Each row was made from one walk, in order. Every step used is in the known rows, and no mark comes twice. Write each row's walk.
Known rows:
f, n, e, h: [ 2.39 -1.66 -0.89  0.37  1.32  1.29  1.10 -0.54  0.28 -0.74  0.77 -0.51
 -1.08 -3.97  0.37 -2.15  2.05  2.70 -2.44 -4.20  2.53]
r, f, n, a, l: [-2.55  1.16 -0.15 -2.20  1.00  0.39 -1.29 -0.53  0.59 -6.87  0.44 -1.06
 -2.96 -2.14 -3.23 -3.29  2.64 -1.16 -0.69  3.77 -2.64]
r, f, h, a: [-4.55 -2.90 -3.57 -1.07 -2.62 -0.09 -2.09 -0.73  2.63 -2.14 -1.29  0.03
  2.72 -1.30 -1.85 -6.33  0.28 -6.11 -0.35  4.86 -1.94]
n, e, h, a, l: [-0.62  3.15 -0.62  3.94  1.04  2.07  2.30 -0.73 -0.31  1.71 -1.74 -0.55
 -2.71 -0.34 -0.28  3.11  1.50  0.49  0.39 -2.55 -0.50]
a, l, e, n: [ 0.59 -1.80  1.20 -3.26 -0.55  0.56 -0.45  1.29 -0.07 -0.11 -0.25  0.08
 -0.54  3.76  1.57  3.84  0.11  0.34  3.10 -0.34  1.74]
a, h, e, n: [ 0.01  1.17  1.63  1.51  0.23  0.07  1.99 -0.40 -1.10  6.16  1.72  0.11
  3.55  2.07  1.47  1.38 -2.96 -0.22  0.23 -1.51  0.76]
h, a, l: [-2.28  2.32 -2.95 -0.29 -0.64  2.02  0.53  0.30  0.00 -0.54 -3.98 -0.56
 -1.84  1.55 -1.81  1.40  0.24 -4.55  1.96 -0.12 -2.86]
n, a, l, e: [-0.89 -0.07  2.41 -2.06  0.73  0.88  0.48  1.35 -0.32 -3.85  0.28 -1.67
 -1.36  0.59 -0.73  2.50  1.85  0.69  1.06  1.29  0.07]
f, h, e, n, a: [-0.70 -0.37  1.53  0.48  0.80 -2.17  0.88 -0.93 -0.80  2.84  3.16  0.46
  2.48 -0.84  0.23 -1.30 -2.52  2.31 -1.72  1.78 -0.30]
e, n: [ 3.37 -3.00 -2.67 -1.80 -0.87  0.85 -1.45  0.65  0.74  1.52  0.09  1.76
  1.01  1.17  2.08  0.11 -0.95  0.58  0.73 -3.85  2.96]
r, f, n, a, h: [-2.52 -0.46  1.36  0.03  0.79 -0.34 -1.34 -0.83  0.41 -4.14  3.29 -1.71
  0.64 -3.57 -2.96 -5.90  2.17 -0.61 -2.47  3.90 -1.42]
e, n, a, h: [ 1.33 -0.20  2.32  2.38  1.22 -0.21 -0.91 -0.04 -1.12  2.21  4.42  0.02
  1.22 -0.38  0.49  0.18 -0.34  3.63 -0.58 -0.95  1.40]
l, e, n: [ 2.90 -5.28 -0.20 -3.51 -1.60 -0.29 -0.90  1.66  0.84  0.98  0.22  0.96
  1.48  2.06  2.80  0.91 -0.26  0.78  1.50 -1.77  4.10]
a, h, e: [-1.72  1.81  0.80  1.05  0.15  1.76  2.73 -0.20 -0.45  3.60  0.19 -1.53
  4.12  0.60  0.03  0.04 -2.04 -2.96 -0.47 -1.00 -0.51]
n, a, l, e, h: [ 0.94  0.90  2.88  0.32  0.69 -0.03  1.97  0.04  0.33 -2.25  0.50 -1.97
 -2.50  1.25  1.29  3.32  2.23  1.22  1.29 -0.62  2.69]
h, e, n, a, l: [ 0.30  4.02  1.90  1.01  1.80 -0.43  2.29 -0.34 -1.87  2.45  0.80  0.40
 -1.41  1.87  0.26  4.04 -1.69  2.32  0.60 -0.29 -1.10]
r, f, h, e, n: [-2.22 -2.24 -1.01 -1.39 -1.59 -1.37 -0.54 -1.10  1.60  1.92  1.42  1.18
  4.52  0.76  1.01 -3.60 -2.34 -2.16 -0.46  3.30  0.27]
e, h, f, n, a, l: [-0.65  5.38  0.18  1.53  1.57 -0.24 -0.12 -2.29 -0.75 -3.95 -2.34 -1.76
 -6.37 -0.99 -2.60 -1.28  1.88 -0.80  0.19  0.40 -3.21]
b, e, h: [ 3.83 -1.36 -4.65 -0.26 -1.44  0.08  1.23  0.81  1.85 -0.06 -3.20  1.51
  1.02 -0.54  3.67  0.95 -0.49 -1.56 -1.12 -6.60  5.14]
n, a, h, f, l, e: [-3.32 -0.22  3.87 -0.12 -0.68  0.09 -1.65  0.42  0.09 -3.81  0.16 -2.36
  0.54 -1.19 -2.86 -0.81  2.03 -1.25  0.41  7.05 -4.51]
f, h: [-1.69 -3.42 -2.44 -2.56 -0.96  1.57 -1.68  0.08  1.52 -1.84  0.26 -0.60
  3.26 -1.33 -0.59 -3.77 -0.27 -2.57 -0.53  0.01  0.38]

Which walk is each row?
[ 2.62  0.75  0.64  0.64  0.73 -1.27  1.78  0.00 -0.92  3.47  1.41  1.31
  0.83  0.22  1.50  1.04 -1.96  2.79 -1.08 -1.86  1.26]
h, e, n, a
[ 1.45  1.54  0.71  0.18  1.54  0.46 -0.83  0.22 -0.98 -0.54  1.60  0.62
 -2.46  1.13 -0.02  2.94  0.09  3.15  0.99 -1.26  0.07]
e, n, a, l
[ 4.10 -1.95 -2.18 -0.60  0.17 -1.98 -0.75  1.74 -0.27  0.02  0.16  3.23
  0.23 -1.28  2.38  1.37 -1.11  3.69 -2.00 -3.81  3.16]
b, e, n, a
[-1.45  2.92  2.96  2.79  1.50  0.50  2.99 -0.40 -1.24  2.55  2.15 -1.69
  2.85 -1.16 -0.70  0.00 -1.26  0.12 -1.70  0.32 -1.13]
n, a, h, e
[-1.09  1.38  2.23  2.16  0.14 -0.32 -3.15 -0.70 -0.64 -0.52  1.50 -0.01
 -0.48 -0.71 -2.23 -0.26  0.26  1.42  0.38  4.39 -4.37]
e, n, a, h, f, l
[ 2.34 -0.32 -1.44 -1.00 -0.52 -0.02  1.68  0.17 -0.12  4.47 -0.73  1.51
  2.10  2.01  2.25  1.12 -2.84 -0.23  0.25 -3.08  1.71]
h, e, n
[-3.03  2.89  2.92  0.79  1.81 -1.39  1.32 -1.30 -1.77  1.72  2.65 -0.34
  0.25  0.92 -0.99  1.61 -2.14  1.99 -0.06  3.21 -2.64]
f, h, e, n, a, l
[ 2.36  1.07 -3.67  1.09 -1.50  1.33 -0.72 -1.05  1.73  0.00 -3.90  0.01
 -1.08  0.73  1.20 -1.77  0.16 -3.25  0.85 -4.03  1.37]
e, h, f
[ 1.71 -0.23 -2.09  3.61 -0.03  1.25  1.92 -0.40  0.52  2.77 -1.21  0.27
 -0.54 -2.06  0.97  0.01  1.33  0.84 -1.24 -4.00  1.87]
n, e, h, a
[-2.79  0.16 -0.30 -2.00 -1.33  0.93  1.18  1.17  0.05 -1.12 -3.86 -1.31
 -1.44  2.53 -1.06  2.30  0.87 -4.43  2.69  2.09 -1.79]
h, a, l, e
[ 0.37  2.33  1.78  3.28  0.86 -0.47 -2.39 -0.76 -1.37  1.89  2.01  0.29
 -0.46  0.16 -1.05 -1.14 -0.66  2.02 -0.05  0.44 -1.60]
e, n, a, h, f
[-1.09 -0.51  0.29 -1.58 -1.31 -0.61  0.55  0.90 -0.62  1.62 -2.25  0.24
 -1.91  3.96  0.38  3.59 -0.05 -1.68  3.40  1.51 -0.50]
h, a, l, e, n
[ 0.75 -2.44  1.65 -2.09 -1.41 -1.69 -2.83  0.79  0.50 -2.84 -0.70  0.71
 -1.51  0.06 -0.65  0.33  1.14  1.50  1.18  4.91 -2.19]
h, f, l, e, n, a
[ 1.78  1.45 -0.90 -0.26  1.10 -1.23 -0.37  1.37 -1.16 -1.05 -0.24  2.37
 -1.97  0.52  1.02  4.15 -0.87  3.29 -0.38 -2.30  0.79]
b, e, n, a, l
[-0.22 -5.40 -0.50 -5.20 -2.48  1.40 -0.82  1.96  2.23 -4.09 -1.58 -0.81
  1.95 -0.13  0.10  0.51  1.79 -2.65  1.18  2.49  0.07]
f, l, e
[ 0.67 -0.36 -1.60  2.04  0.64  0.09  1.93 -1.00 -0.22  0.98 -1.29 -0.40
 -2.38 -3.77 -0.83 -2.35  1.92  0.70 -2.22 -2.12  0.20]
f, n, e, h, a
[ 3.16 -4.22  1.78 -1.92 -0.28 -1.56 -0.66  1.47 -0.07 -0.04  2.25  0.74
  0.17  0.43  1.97  0.86  0.54  3.83  0.21 -0.60  3.66]
l, e, n, a
[-1.72  1.67 -1.00  1.10 -0.57  2.36 -1.90 -0.38  0.18  0.00 -1.66 -1.09
  1.54  0.43 -1.66 -2.43 -0.55 -3.67  0.63 -0.41 -2.27]
a, h, f
[-4.18  2.09  2.31  0.41  0.79 -1.72  0.14 -1.66 -0.07 -0.10  3.13  0.11
  1.08  0.79 -1.00 -0.81 -1.37  0.44 -0.18  5.98 -2.50]
r, f, h, e, n, a, l
[ 0.90 -2.59  4.85  0.60  0.54 -1.47 -0.28  0.81 -1.07  1.70  4.62 -0.73
  1.70  0.56  1.12  1.14  0.39  3.73  0.11  0.88  2.59]
l, e, n, a, h
[ 0.68  2.19  0.21  2.96  0.51 -2.05 -1.95  0.30 -1.53  1.34  0.00  1.98
  0.08 -0.57  0.10  0.23 -1.62  2.12 -1.37 -0.63 -0.89]
b, e, n, a, h, f
[-0.64 -3.40 -1.82 -2.42  0.40  1.58 -1.70  0.22  1.34 -4.26  0.91  0.36
  0.69 -4.54 -1.68 -5.34  2.52  0.83 -2.82  0.58 -0.07]
r, f, n, e
[ 1.78  0.85 -4.87 -0.78 -1.13 -1.27 -0.26 -0.48  0.88 -2.40 -5.80  1.02
 -2.46 -1.72  0.45 -2.86 -0.17 -3.34 -1.52 -3.35  0.40]
b, e, h, f, n
[-0.52  3.19 -2.33  2.07 -0.72  1.25  2.13 -1.01  0.59  1.04 -3.84 -0.91
 -2.88  2.22  0.17  2.19  0.67 -4.11  2.11 -2.04 -0.21]
e, h, a, l
